Known rows, with every step that occurs:
dofu, fola, gabo: -1.29, -0.06, -2.04, 0.35, 2.23, -0.64, 1.74, 0.19, -0.33, -0.57, 2.20, 3.53, -1.51, 1.50, -0.63, 0.27, -0.47, -1.43, -0.71, -1.81, -1.95
rima, dofu, mosed, gabo: 0.70, -1.40, 0.08, -2.17, -0.13, -0.21, -0.61, -0.35, -1.65, -0.53, 0.33, 0.31, 0.37, -2.30, -0.05, -0.08, 0.47, -0.48, -0.24, -0.92, 1.34
rima, dofu, fola: -0.17, 1.04, -0.20, -1.57, 0.83, 0.17, 0.74, -1.09, -2.33, -0.71, 1.38, 1.66, 0.09, -2.22, -1.10, 0.52, -0.61, -0.51, -0.76, -1.43, 0.42
gabo, dolob, rano, fola: -2.33, 0.73, 1.31, -1.19, 0.03, 0.98, 0.12, -1.37, 0.44, 0.13, 0.37, 2.91, 0.24, -3.60, -2.93, 0.49, 0.61, -0.15, 2.32, 1.20, 1.12
gabo, dolob: -1.69, -0.48, 0.85, -1.40, 0.13, 1.08, 0.60, -0.14, -1.62, 1.19, 0.86, 2.08, -0.22, -1.59, -2.52, 0.40, 1.00, 0.64, 2.65, 0.83, 0.32
gabo, dolob, dofu, fola: -1.25, -1.50, 0.27, -1.74, 2.01, 1.82, 0.53, -0.78, -2.23, 1.27, 2.22, 1.37, 0.33, -0.89, -3.02, 1.28, 0.72, -0.20, 2.67, 0.60, -0.93
mosed, gabo, dolob: -1.73, -1.27, 0.70, -2.53, -1.43, -0.30, -0.07, -0.29, -1.48, 0.62, 0.74, 2.64, -0.13, 0.76, -2.73, -0.22, 2.73, -1.56, 2.39, -0.20, -0.95
dofu, mosed, gabo, rima: -1.75, -3.59, -2.02, -1.44, -0.16, 0.12, 0.13, 1.47, -0.29, 0.36, -0.89, 0.44, 0.68, 1.59, -1.03, 0.26, 0.44, -0.77, -0.98, 0.08, -0.63
dolob, rano, mosed, gabo, rima, dofu: -3.16, 2.31, 0.25, -0.38, -1.90, 0.11, 0.79, -1.94, 1.17, -3.73, 0.54, 2.37, 1.46, -2.69, -4.36, -0.70, 0.61, -0.89, -0.64, 0.99, 2.29
rano, dolob, dofu, fola, gabo, rima: -1.93, -0.90, -0.48, -1.83, -0.50, 0.95, 1.64, 1.27, -1.82, 1.76, 1.66, 1.55, 0.37, -0.46, -2.35, -0.86, 0.28, -0.89, -0.80, -0.95, -1.33
dofu, mosed: -0.57, -4.01, -1.12, 0.02, 1.01, 0.68, 0.52, 1.04, -0.40, 0.32, -0.17, -0.26, -0.43, 0.76, -0.08, 0.15, -0.33, -0.28, -1.26, 0.40, 0.77
rima, rano, fola, gabo, dolob, dofu: -1.17, -0.09, -1.16, 0.05, 0.63, -0.72, -0.14, -1.53, 0.17, 1.52, 1.51, 1.07, -1.64, -0.33, 0.17, 1.12, 0.60, 0.84, 0.61, 0.88, 0.20
dofu, fola: -1.94, -1.02, -1.47, -0.23, 1.45, 0.29, 1.89, -0.13, -1.39, -0.20, 1.26, 2.26, -0.54, 2.20, -2.05, 0.71, -0.59, -1.54, -1.45, -0.73, -1.63
rima, rano, fola, gabo: -1.38, 0.26, -1.49, 0.71, -0.09, -1.40, 0.21, -1.20, 0.53, 1.16, 0.94, 1.44, -2.08, 0.32, 0.70, 0.64, 0.25, 0.59, -0.77, 0.53, 0.45
gabo, rima: -3.58, 1.09, -1.84, -0.37, -1.16, 0.93, 1.41, 0.99, -0.92, 1.76, -0.49, 1.25, 0.48, -1.90, -1.84, 0.48, -1.01, 0.79, -1.31, 0.25, 0.97
fola, gabo, rima, rano, dolob: -2.41, 1.67, -2.71, 0.48, -0.76, -0.60, 1.42, 1.37, 0.57, 0.80, 1.01, 2.64, -1.24, -1.07, -0.40, -0.13, -0.13, 1.62, -0.15, -0.65, 0.03
gabo, rima, dofu: -2.53, 2.43, -1.22, -1.40, -1.19, 0.84, 0.78, 0.33, -1.63, 1.16, -0.29, 1.04, 1.13, -4.35, -1.31, 0.64, -1.17, 1.38, -0.91, -0.37, 1.82
rano, fola, gabo, dolob, dofu: -0.72, 0.55, 0.92, -1.18, 1.31, -0.99, -0.86, -1.25, -0.11, 2.90, 1.63, 2.92, -1.26, -4.02, 2.02, -0.50, 0.34, -1.47, 1.29, -1.09, 0.32
dolob, rano, mosed, gabo, rima: -3.73, 1.64, -0.04, 0.05, -1.93, 0.15, 1.11, -1.62, 1.51, -3.47, 0.45, 2.50, 1.12, -1.49, -4.63, -0.75, 0.73, -1.19, -0.88, 1.29, 1.90
rano, fola, gabo: -0.86, 0.85, 0.52, -0.29, 0.51, -1.78, -0.39, -0.91, 0.33, 2.45, 1.01, 3.08, -1.89, -3.21, 2.70, -1.08, -0.09, -1.91, -0.56, -1.55, 0.78
dolob, rano, fola, gabo: -1.86, 1.54, 0.34, 0.94, -0.23, -0.43, 0.31, -1.61, 2.59, -0.76, 0.61, 3.16, -1.37, -4.04, -0.55, -0.60, -0.23, -1.86, -0.66, -0.21, 2.45
rima, dofu: 0.20, 1.17, 0.94, -1.22, -0.68, 0.20, 0.16, -1.01, -2.13, 0.13, 1.00, 0.84, -0.43, -4.27, -0.32, -0.23, -0.07, 0.03, -0.30, -0.98, 2.65

Rows:
-1.94, -3.33, -2.34, -1.56, -0.08, -0.38, -0.24, 0.83, 0.08, 0.67, -1.00, 0.31, 0.72, 1.89, -0.64, 0.67, 0.41, -0.46, -1.20, 0.54, -0.96  dofu, mosed, gabo, rima, rano, fola
-2.28, 1.75, -3.03, 1.07, -0.09, -0.66, 1.21, 0.84, 0.87, 0.52, 1.19, 2.50, -1.65, -1.12, 0.08, 0.37, -0.37, 1.59, -0.06, -0.56, 0.44  fola, gabo, rima, rano
-3.44, -0.32, -1.74, -2.07, -3.08, -0.54, 0.83, 0.73, -0.92, 0.80, -0.36, 1.67, 0.51, 1.98, -3.18, 0.07, 1.67, -0.33, -0.52, 0.19, -1.13  mosed, gabo, rima, rano, dolob
0.12, -4.27, -0.41, -0.03, 1.72, 1.75, 0.04, -0.06, -1.28, 1.44, 1.66, -1.63, -0.47, -0.68, -0.34, 0.42, 0.10, -1.15, -0.58, 0.40, 1.39  dolob, dofu, mosed
-1.04, 1.69, -2.15, -0.12, 0.63, -0.49, 0.46, 1.01, 0.31, 0.38, 1.01, 2.42, -0.72, -3.84, 1.12, -0.11, -0.84, 1.12, 0.08, -1.64, 1.01  fola, gabo, rima, dofu, mosed
-3.04, -0.17, -1.16, -1.82, -2.31, -0.39, 0.51, 0.51, -0.99, 0.96, -0.21, 2.05, 0.34, 0.49, -2.26, -0.12, 1.37, -1.43, -0.39, -0.58, -0.46  mosed, gabo, rima
-2.70, 0.70, -3.30, -0.28, 1.19, -0.37, 2.17, 0.95, -0.23, -0.34, 1.45, 3.45, -0.42, 1.96, -1.79, 0.70, -0.77, 0.18, -1.04, -1.09, -2.82  dofu, fola, gabo, rima, rano, dolob
-1.43, 0.30, -1.26, 0.13, 0.18, -1.13, 0.08, -1.25, 0.36, 1.21, 0.98, 1.69, -1.71, 0.05, 0.15, 0.89, 0.49, 1.15, 0.44, 0.85, 0.09  rima, rano, fola, gabo, dolob
-1.46, -2.01, 0.36, -2.78, -0.05, 0.27, -0.10, -0.73, -1.89, 0.58, 1.66, 2.19, 0.23, 1.19, -3.11, 0.41, 2.57, -2.19, 2.37, -0.29, -1.85  mosed, gabo, dolob, dofu, fola
-0.67, -4.54, -1.05, -1.12, 0.13, -0.14, -0.01, 0.93, -0.43, -0.05, -0.21, 0.37, -0.13, 2.15, -0.56, -0.22, 1.05, -1.53, -0.71, -0.09, -0.39  dofu, mosed, gabo
-1.34, -2.85, -1.38, -0.37, -1.10, 0.87, 1.16, 0.38, -1.05, 0.77, 0.89, -0.97, -0.53, 2.30, -2.52, 0.51, 0.87, 1.36, -1.00, 1.68, 0.09  rima, rano, dolob, dofu, mosed
-0.81, -3.52, 0.70, -1.79, -0.90, 1.39, 0.89, 1.35, -1.97, 1.93, 0.95, -0.32, 0.30, -0.41, -1.90, -1.28, 0.75, -0.88, -0.88, 0.05, 0.18  rano, dolob, dofu, mosed
-2.70, 0.93, 1.18, -0.82, -0.16, 1.23, 0.78, -1.39, 0.16, -1.89, 0.98, 2.73, 0.98, -2.49, -4.61, 0.06, 0.89, 0.58, 2.48, 1.90, 1.30  gabo, dolob, rano, mosed
-1.13, -1.60, 0.25, -1.61, -0.31, 0.76, 1.51, 0.92, -1.93, 1.44, 2.09, 1.53, -0.28, -0.02, -2.07, -1.16, 0.74, -1.40, -0.64, -1.00, -1.17  rano, dolob, dofu, fola, gabo
-0.81, -4.36, -0.76, -2.00, 0.50, 0.19, -0.25, 0.92, -0.64, 0.06, -0.16, 0.82, 0.38, 1.71, -1.37, 0.19, 1.42, -0.86, 0.93, 0.37, -0.96  dofu, mosed, gabo, dolob
-2.52, -0.27, -1.00, -0.59, -1.27, -0.77, 0.78, -1.60, -0.82, -1.72, 1.15, 0.98, 0.24, 3.03, -3.61, 0.43, 1.81, 1.23, 0.44, 2.23, -0.26  rima, rano, mosed, gabo, dolob
-0.86, -3.83, -1.40, -1.24, 0.99, 0.86, -0.62, -0.41, -0.86, 1.77, 0.96, -1.31, 0.31, 0.18, -0.59, 1.05, 0.58, -1.16, -0.62, 0.64, 0.12  dolob, dofu, mosed, gabo, rima, rano, fola
-2.57, 2.17, -2.75, 0.96, -0.11, -0.87, 1.20, 0.42, 0.82, -0.20, 1.42, 2.61, -0.97, -1.04, -0.38, -0.04, -0.32, 1.71, -0.20, -0.23, 0.46  fola, gabo, rima, rano, mosed
-4.15, 0.88, -2.67, -0.70, -2.28, 0.84, 1.87, 1.33, -0.82, 1.39, -0.69, 0.72, 0.72, 0.20, -3.15, 0.86, -0.50, 2.38, -1.48, 1.34, 0.05  gabo, rima, rano, dolob
-1.67, -3.11, 0.09, -2.60, -1.51, 1.20, 0.77, 1.68, -1.84, 2.01, 0.54, -0.06, 1.02, -0.13, -2.43, -1.10, 1.04, -0.95, -0.85, -0.06, -0.51  rano, dolob, dofu, mosed, gabo, rima
-1.17, -3.73, -0.34, -2.02, 0.51, -0.01, -0.62, 0.20, 0.40, -0.25, -0.48, 1.26, 0.60, 0.50, -1.35, 0.22, 1.19, -1.35, 0.73, 0.53, -0.64  dofu, mosed, gabo, dolob, rano, fola
-2.09, 2.82, -0.01, 0.27, -0.42, -0.31, 0.12, -1.58, 2.33, -0.83, 0.36, 3.09, -0.50, -5.69, -0.57, -0.23, -0.75, -1.06, -0.66, -0.40, 2.70  dolob, rano, fola, gabo, rima, dofu
0.19, 1.83, -0.38, -1.69, 1.60, -0.27, 0.48, -0.93, -1.76, -0.89, 2.07, 2.88, -0.21, -3.06, -0.56, 0.52, -0.30, 0.11, 0.95, -1.84, -0.16  rima, dofu, fola, gabo, dolob
-1.63, -1.72, -0.98, -0.24, -1.67, 0.78, 1.37, 0.03, -1.28, 1.00, 1.19, -0.49, -0.86, 1.85, -2.81, 0.34, 1.07, 1.16, -0.82, 1.50, 0.31  rima, rano, dolob, dofu
-1.74, 0.50, -1.73, -0.06, 2.48, 0.00, 1.59, -0.23, 0.35, -1.43, 2.17, 4.27, -0.89, 0.52, -2.14, 0.68, -0.19, -0.82, 0.97, -1.04, -2.06  dofu, fola, gabo, dolob, rano
0.31, -0.63, 0.71, -2.79, 0.14, -0.08, -1.15, -1.14, -0.75, -0.81, 0.07, 1.05, 1.01, -3.81, -0.54, 0.18, 0.51, -0.52, 0.72, -0.44, 1.33  rima, dofu, mosed, gabo, dolob, rano, fola
-2.91, 1.33, 0.60, 1.15, -1.09, 0.56, 1.35, -1.89, 1.47, -3.40, 0.95, 2.04, 0.38, -2.00, -3.96, -0.89, 0.15, -0.86, -1.00, 1.51, 2.85  dolob, rano, mosed
0.58, -1.30, 0.36, -2.79, 0.15, 0.07, -0.75, -0.38, -1.83, -0.46, 0.39, 0.59, 0.74, -2.61, -0.53, 0.19, 0.77, -0.01, 0.92, -0.63, 0.95  rima, dofu, mosed, gabo, dolob
